What can hang from each mark
dalodof: timaluz
gepov: likap timaluz
vosa: likap timaluz
riziru: timaluz
likap: vosa
timaluz: dalodof gepov ratim riziru vosa

Each row was made from one small tree. The marks that hang from a mark follow it in brackets, in alphabetical order. Every link used is in the known rows. Write each row's tree.
Known rows
likap[vosa[timaluz]]: [ 17.1  -5.7 -12.7   9.9  20.3  10.5   9.2   9.9  26.8   4.2  12.4   9.9
 -10.1  -8.9  11.7 -17.6  -4.8   4.5  -9.1]
dalodof[timaluz[vosa[likap]]]: [ 16.2   8.1   7.8 -22.6  26.6 -23.1   0.6  -5.4  21.4  11.6   4.6 -32.4
 -25.2   9.2 -38.4 -14.5  10.1  27.9   4.8]
vosa[likap timaluz[dalodof gepov ratim]]: [ 23.6  -3.6  27.7 -29.1  24.5  12.1  24.1  23.4  -2.5  31.7 -18.5  -9.6
  33.1   1.5 -36.8   3.4   1.4  20.5 -10.4]
vosa[likap timaluz[dalodof ratim riziru]]: [ 33.9  -3.2  -2.1 -35.5 -15.0  20.5  30.0  13.2  -6.1  31.1  -6.6 -15.2
  29.6  -1.8 -40.7   3.3  19.7  30.0   9.2]
gepov[timaluz[dalodof riziru vosa]]: [ 32.2   1.0 -26.1 -25.6 -17.7   9.1  13.5  16.4  20.2   8.8  16.4 -36.2
  33.2   1.5 -32.2  -3.8 -11.5  25.1  39.0]
timaluz[dalodof ratim]: [  5.7   8.1  -7.7 -18.5  -2.9  29.3 -20.0  31.7  -6.4  13.1 -20.9 -21.0
  27.3 -12.3 -15.2  11.4 -14.7  22.8   2.4]
timaluz[dalodof gepov ratim vosa]: [ 15.3  11.4  -4.8 -32.9  28.3  26.7 -15.1  48.8  12.6  24.0 -23.0 -35.7
  55.5  -9.5 -22.8   4.1 -30.9  38.3  -5.8]
timaluz[gepov ratim]: [ -7.5  -9.9   9.5 -12.9  31.6  16.8  -8.0  14.4 -18.5   6.7  -2.4   0.8
  40.3 -13.9 -17.1  16.5 -22.8   3.3 -17.1]
vosa[likap timaluz[gepov ratim riziru]]: [ 20.2 -19.7  16.0 -32.8  20.0   4.3  39.6  -5.3 -20.7  22.1  11.5   0.1
  44.2  -2.9 -40.4   8.9   8.0  12.1 -15.7]
timaluz[gepov[likap] ratim vosa]: [  1.6   5.2   5.2 -19.3  50.1  11.8  -9.8  23.0  -9.0  21.9  -0.4 -19.8
  35.6 -25.7 -20.2  -3.6 -30.3  56.9 -10.5]
timaluz[ratim riziru]: [  1.4  -6.5 -19.8 -23.3  -4.8  26.0   0.6   6.1 -23.7   1.8   4.4  -6.0
  36.3 -18.7 -18.8  19.8  -8.4  12.4   1.1]
gepov[likap]: [ -1.0   2.8   7.7  13.3   5.8 -10.0  -1.8  -5.0 -10.1  14.4  11.7   3.0
  -5.7 -13.2  -3.2  -4.4  -4.6  28.0   3.2]
timaluz[riziru vosa[likap]]: [ 23.6   3.0  -5.6 -40.4  -2.4 -11.8  19.5  -1.4   7.7  25.0  -3.2 -14.9
  27.0   1.6 -26.2  -6.4  15.1  39.0   6.6]
likap[vosa[timaluz[ratim]]]: [ 11.2  -7.4 -19.1  -2.2  32.1  33.3  -4.4  24.9  14.8  -3.3   6.5   0.7
   1.6 -27.3  -0.2  -9.2 -16.0  18.2  -9.8]
timaluz[gepov ratim riziru]: [ -3.6 -13.1  -4.9 -22.2  12.7  18.6   9.9   6.0 -28.4  13.3   8.3   2.4
  58.3 -14.9 -25.6  28.4 -19.4  -2.4 -12.0]
riziru[timaluz[dalodof]]: [ 12.9   9.1   2.9 -20.9  -8.1   1.8  -9.4  -1.9  21.3  12.7  -9.0   5.8
  -0.4  19.0 -15.8   9.3 -12.1  12.2   3.6]
timaluz[vosa]: [ 12.7  16.0  -8.8 -13.4  14.9   2.9  -8.2  12.3  23.1  -2.3  -5.8 -23.7
   5.0   0.3   3.1 -16.1  -0.6  27.2   2.7]
riziru[timaluz[dalodof vosa[likap]]]: [ 30.6  15.6  13.4 -45.8   6.3 -14.9  -0.7   2.8  38.2  29.4 -24.0  -7.0
   4.5  22.2 -33.2 -11.3   2.4  52.9   4.1]
vosa[likap timaluz[gepov ratim]]: [ 14.0 -14.8  29.7 -21.2  37.3   5.2  26.4   6.3 -10.5  12.9   0.5   0.1
  21.4  -0.1 -30.9   0.7   8.8  15.4 -19.5]
vosa[timaluz[gepov ratim]]: [  8.0  -5.7  15.9  -8.1  38.5  23.0  13.3  11.3  -9.9  -2.8   7.5  -5.7
  21.4  -5.2 -14.1   2.3  -5.8  -4.4 -19.3]

Which tree is each row?
[ 19.1  18.2  -2.0 -21.6  16.3   6.0  -3.7  34.2  19.9  33.3 -16.4 -26.2
  36.9   8.5  -9.2  -6.0 -19.8  20.7   0.3]
timaluz[dalodof gepov vosa]
[ 27.7  12.3   8.9 -59.3  17.1  10.7 -13.5  18.1  25.4  21.8 -27.9 -17.6
  21.8   4.0 -45.0  -2.2  -9.1  68.9  -0.1]
riziru[timaluz[dalodof ratim vosa[likap]]]
[ 16.6  -0.8  13.7  -4.9  24.2  18.9   7.6  27.0 -11.0  34.2   3.2 -14.6
  23.9 -11.3 -23.3  -0.8 -18.9  31.4  -5.3]
vosa[timaluz[dalodof gepov[likap] ratim]]
[ 36.9  -6.7  -7.9 -38.5 -21.6  -9.3  26.5  10.3  16.7  24.6   9.0 -28.1
  36.7   6.7 -49.1  -7.0   5.4  44.1  35.4]
gepov[timaluz[dalodof riziru vosa[likap]]]
[ 30.4  15.9   1.3 -35.9  -1.8  -8.3   4.9  24.6  25.9  32.1 -28.2 -25.7
  15.3   7.8 -22.4 -16.5   9.1  50.8   8.9]
timaluz[dalodof vosa[likap]]
[ 17.3   1.3 -12.0 -44.8  22.4   1.7   1.1  -1.0  -2.8  14.2   9.8 -34.2
  10.4 -11.3 -53.6   5.8   3.1  37.4   8.1]
dalodof[timaluz[ratim riziru vosa[likap]]]
[ -7.1  -6.8  18.1 -25.8  38.4  12.6  -8.9  -6.5  -4.1   4.4   2.5  16.4
  31.0  -2.2 -23.9  23.8 -30.7   5.0 -22.4]
riziru[timaluz[gepov ratim]]
[ 17.4 -15.7 -18.8  -1.8  22.6   7.6  33.2   2.3   7.8  26.4  25.6  17.1
  32.5  -5.6  -2.3   0.4 -17.3 -12.3 -12.5]
likap[vosa[timaluz[gepov riziru]]]
[ -7.4  -6.1  16.9  14.7  36.3 -23.4  -1.1 -19.2 -13.9  30.0  27.1  -6.0
 -15.3   0.0 -27.7   4.7 -19.1  -0.6  -2.3]
dalodof[timaluz[gepov[likap]]]
[ 27.5   7.2 -21.2   2.1   4.5  17.4   3.4  27.0  35.0  22.7  -1.9   0.1
  -4.8  -2.6   3.3 -16.7 -12.2  11.6   4.9]
likap[vosa[timaluz[dalodof]]]
[  8.1  -2.1  18.3 -36.6  60.2  -5.6  -5.5   6.0  -0.9  18.0  -2.5 -35.1
  15.5  -3.9 -54.5   1.2 -10.1  31.1 -14.2]
dalodof[timaluz[gepov ratim vosa[likap]]]
[ 32.2   3.8  -1.0 -46.3  -3.3 -10.3  23.3  17.4   8.9  54.6 -16.0 -17.8
  58.6  11.0 -35.6  -0.3  -3.0  35.8   5.1]
timaluz[dalodof gepov riziru vosa[likap]]
[ 32.1 -10.6  13.5 -25.4  -8.2  -7.1  46.7   2.4  -6.4  48.6   2.5  -1.6
  38.6  21.4 -33.1   0.3  12.6   0.1  -1.6]
vosa[likap timaluz[dalodof gepov riziru]]
[ -8.8 -10.5   1.7 -12.2  54.7   7.8 -19.6   1.6   1.1  26.5  12.9  35.3
  26.4 -27.8 -19.1  13.1 -56.2  46.5 -22.8]
riziru[timaluz[gepov[likap[vosa]] ratim]]
[ 25.2   4.5 -17.5 -23.4 -11.4  36.4  14.7  20.8  -4.2  12.0   5.0 -22.8
  31.4  -5.7 -21.9   7.7   3.9  15.3   6.1]
vosa[timaluz[dalodof ratim riziru]]
[ -9.0  -5.1  21.3 -14.5  41.3   2.3  -6.8 -10.8 -17.9  16.4   9.0  18.6
  21.1 -12.3 -31.2  18.0 -32.0  34.0 -18.7]
riziru[timaluz[gepov[likap] ratim]]
[ 28.9  -5.2  26.8 -16.5   8.9  -9.4  33.0   8.4   8.5  36.9  -9.3  -4.0
  14.8  22.2 -24.5  -9.0  11.1   4.0  -5.5]
vosa[likap timaluz[dalodof gepov]]
[ 22.6   4.7 -24.2 -11.6  14.4  41.3 -10.0  44.4  23.5  13.1  -7.1  -8.6
  15.8 -20.7  -6.4  -7.7 -22.0  27.9  -4.6]
likap[vosa[timaluz[dalodof ratim]]]
[ 13.0   5.3   2.6 -39.1  24.8   5.3  -3.7  20.1   8.1  11.1 -16.9 -23.0
  19.6 -12.6 -30.3  -8.2   3.9  58.2  -3.9]
timaluz[ratim vosa[likap]]
[ 29.0  11.6  22.0 -50.2  26.2 -15.6   6.9   8.5  30.3  40.9 -19.6  -2.0
  27.4  28.6 -39.3  -2.3 -10.9  42.4  -7.6]
riziru[timaluz[dalodof gepov vosa[likap]]]
[  9.1  -1.3  24.5 -55.4  51.8  -4.2  -1.7   1.6  10.9  17.7 -12.2  -1.7
  35.4   4.2 -43.9   7.7 -14.7  49.2 -25.2]
riziru[timaluz[gepov ratim vosa[likap]]]
[ 27.0  -0.1  13.3 -26.7   3.4  14.3  13.7  21.7   5.7  20.0 -16.9 -14.7
   9.9   0.1 -32.1  -7.2  14.6  35.2   1.0]
vosa[likap timaluz[dalodof ratim]]
[ 31.0   0.7  14.3 -14.4 -10.7  -8.1  25.5   8.0  17.3  26.4 -11.8  -9.0
  -4.2  17.7 -21.5 -16.0  23.5  18.5   8.2]
vosa[likap timaluz[dalodof]]
[ 18.7  10.6 -22.7 -17.9   9.5  -1.5   3.1  -5.8  11.0   4.4  23.6 -37.8
  -3.6   3.3 -28.7  -2.0  -2.9   7.0  16.5]
dalodof[timaluz[riziru vosa]]
[ 30.9   8.9 -14.2 -56.9  -8.6  16.2   8.4  32.1   1.4  34.7 -22.8 -33.7
  53.3 -11.4 -46.8   2.9   2.1  61.9  13.7]
timaluz[dalodof ratim riziru vosa[likap]]
[ 25.2  -7.8 -32.6  -0.4   3.4  13.2  21.9   0.4  16.5  10.5  24.2  14.6
   8.3  -9.9   1.3 -10.7  -6.2   0.3   1.2]
likap[vosa[timaluz[riziru]]]
[ 12.7  -1.4  -3.2  -7.2 -12.7  -3.8  13.6   5.8 -22.9  58.2   5.9   1.9
  48.3  -4.0 -24.0  14.3 -23.8  18.6   9.4]
timaluz[dalodof gepov[likap] riziru]
